In the rows, zero is written as 128.
Known rows, with every way that one mark hangs from another
{K {T {Q E}}}: [142 101  90  96 142 107 193 103 161 107 124 106  65 154 137  77 100 178
  99 121 119]
{A {G F P} Q}: [158  92  87 174 134 113 193 123 103 133 105  99  76  82 154 122 102 173
 120 130 124]
{Q E}: [138 107  87 124 137  99 197 123 127 116 113 109  81 125 143 101  92 158
 109 141 116]
{Q E F T}: [118  91 127 124 127  87 199 115 134 125 132 111  71 127 135 111  94 159
 102 157 123]
{G E F P}: [192 122 114 137 140 100 197 111 119 119 110 116 102  96 163 110 117 195
 110 150 121]
{A {G P}}: [150 114  93 153 144  98 169 131 111 125  99  97  92  88 171 126 139 156
 104 114 125]
{Q E F {T G}}: [103 113 135 120 132  81 219 110 132 144 139 102  82 137 143 107  87 150
 106 161 117]
{G P}: [164 124 105 146 142  96 176 105 120 118 109 111 101 103 164 126 129 159
 104 135 120]
{K {T {G E P} Q}}: [181 143 131  89 154  90 200  92 155 131 115 109 105 153 170  87 122 188
 100 128 114]
{A {Q T}}: [140  90  99 152 128 101 188 122 128 146 130 101  65 136 144 120  93 170
 115 146 116]
{P {Q T}}: [155  96  86 138 135 105 173 114 134 157 141  79  71 124 146 114 112 183
 115 119 123]
{P Q}: [165 113  78 123 137 110 180 125 122 139 120  98  83 114 139 115 114 174
 124 115 125]
{T {G E F} Q}: [152 147 107 106 143  94 219 112 146 133 119 109  91 140 154  91 102 200
 117 158 121]
{F {G P}}: [165 115 102 135 143  96 169 121 121 109  88 106  99  83 161 139 129 152
 102 104 117]
{A Q}: [147 106  91 137 129 106 195 129 118 127 109 115  78 127 136 119  96 163
 124 142 120]
{F G}: [138 116  87 121 133 100 175 144 126 110  93 106  88  94 147 129 126 155
 108 107 120]
{A {G E} Q}: [166 101  94 125 130  99 199 167 115 136  85 117  74 125 146 107  99 171
 126 128 125]
{A {G E F P} Q}: [190  96 102 151 134 105 203 135 107 135  92 112  81  94 158 109  95 187
 122 137 124]
{P {Q E {T {G F}}}}: [141  99  86 142 140 106 220  97 131 173 159  59  69 123 145  90  63 184
 120 133 112]
{A {Q F T}}: [124  89 129 136 118  94 196 121 126 136 126 117  69 130 126 127  97 163
 118 160 128]

Rows
[182 121 146  97 135  82 187 130 122 101  73 138 106  89 147 139 129 159
 104 127 126] | {Q {F {G E P}}}
[173 103 155 114 134  76 181 125 129 121  94 120  96  98 154 139 126 166
  96 128 124] | {Q {F {G E P}} T}
[148 104 142  99 125  80 188 148 136 120  99 118  85 110 139 128 123 170
 103 131 127] | {Q {F {G E}} T}
[127 131  97 107 148  90 215 102 150 128 118 109  79 157 150  92  82 158
 108 144 112] | {T G {Q E}}
[170 153 158  88 144  75 212  97 141 122  99 141 108 142 158 114 116 169
 106 161 126] | {T {G E P} {Q F}}
[173 134 138 131 150  76 201 105 129 158 126  95 107 134 186 113 112 175
 102 149 109] | {Q {T {G E P}}}
[205 136 109 124 147 102 215  99 115 159 121  87 107 105 161 104  95 194
 128 134 117] | {T {G E F {P Q}}}
[130  73 128 129 122  93 210 114 127 133 124 122  57 141 120 112  64 157
 114 164 119] | {A {Q E F T}}
[145  79 114 117 128  96 196 109 133 143 136  98  63 129 123 109  85 168
 114 136 126] | {P {Q E F T}}
[117  84 124 114 127  86 194 127 135 114 109 107  68 106 130 124  97 150
  98 125 120] | {Q E {F G} T}
[216  94 114 120 145  92 170 121 129 148 100  92  85 106 162 127 112 182
 107  92 116] | {F {G E {P {Q T}}}}
[141 153 143  76 136  76 217 120 148 124 105 139  97 155 140 106 115 174
 115 162 129] | {T {G E} {Q F}}
[196 119 118 113 144  87 179 134 123 112  74 118 105  95 165 127 122 165
 104 109 116] | {F {G E P}}
[149 106 105 100 126 103 182 132 122 120  95 112  83  90 117 136 122 156
 123  99 131] | {P {Q {F G}}}
[153 143 116  88 140  96 210 128 140 142 124  94 106 140 158  86 120 180
 112 129 113] | {K {T {G E}}}
[129 104 122 112 133  90 219 100 132 163 144  85  75 136 131 104  76 157
 119 140 120] | {P {Q E F {T G}}}
[112 123 128  75 139  93 222  94 159 118 127 111  78 155 130  82  97 162
 105 139 121] | {K {T G {Q E F}}}
[155 133 110 120 154  86 208  80 142 124 109 112  89 146 166 101  85 154
 103 141 110] | {T {G P} {Q E}}
[159 133 168 117 139  71 208 105 128 149 123 110 108 126 168 122 116 167
 103 163 120] | {Q F {T {G E P}}}
[114 100 125 121 124  88 177 135 132 119 113 106  79  97 136 138 130 156
 102 122 125] | {Q {F G} T}
[130 101 113  88 133  89 197 122 149  89  84 136  67 122 119 116  98 150
 103 124 126] | {T {Q E {F G}}}
[100 129 138 128 131  83 204 115 133 147 140  99  93 126 148 123 120 157
 110 159 122] | {Q F {T G}}
[155 113 119 138 130  96 229 121 126 169 137  92  80 137 152 101  69 197
 125 167 110] | {A {Q {T {G E F}}}}
[117 113 106 133 141  87 212 110 135 152 140  82  80 141 162  97  82 157
 102 145 105] | {Q E {T G}}
[159  96  94 161 137 104 182 131 106 133  92 108  80 101 159 127 109 153
 118 118 123] | {A {G P} Q}
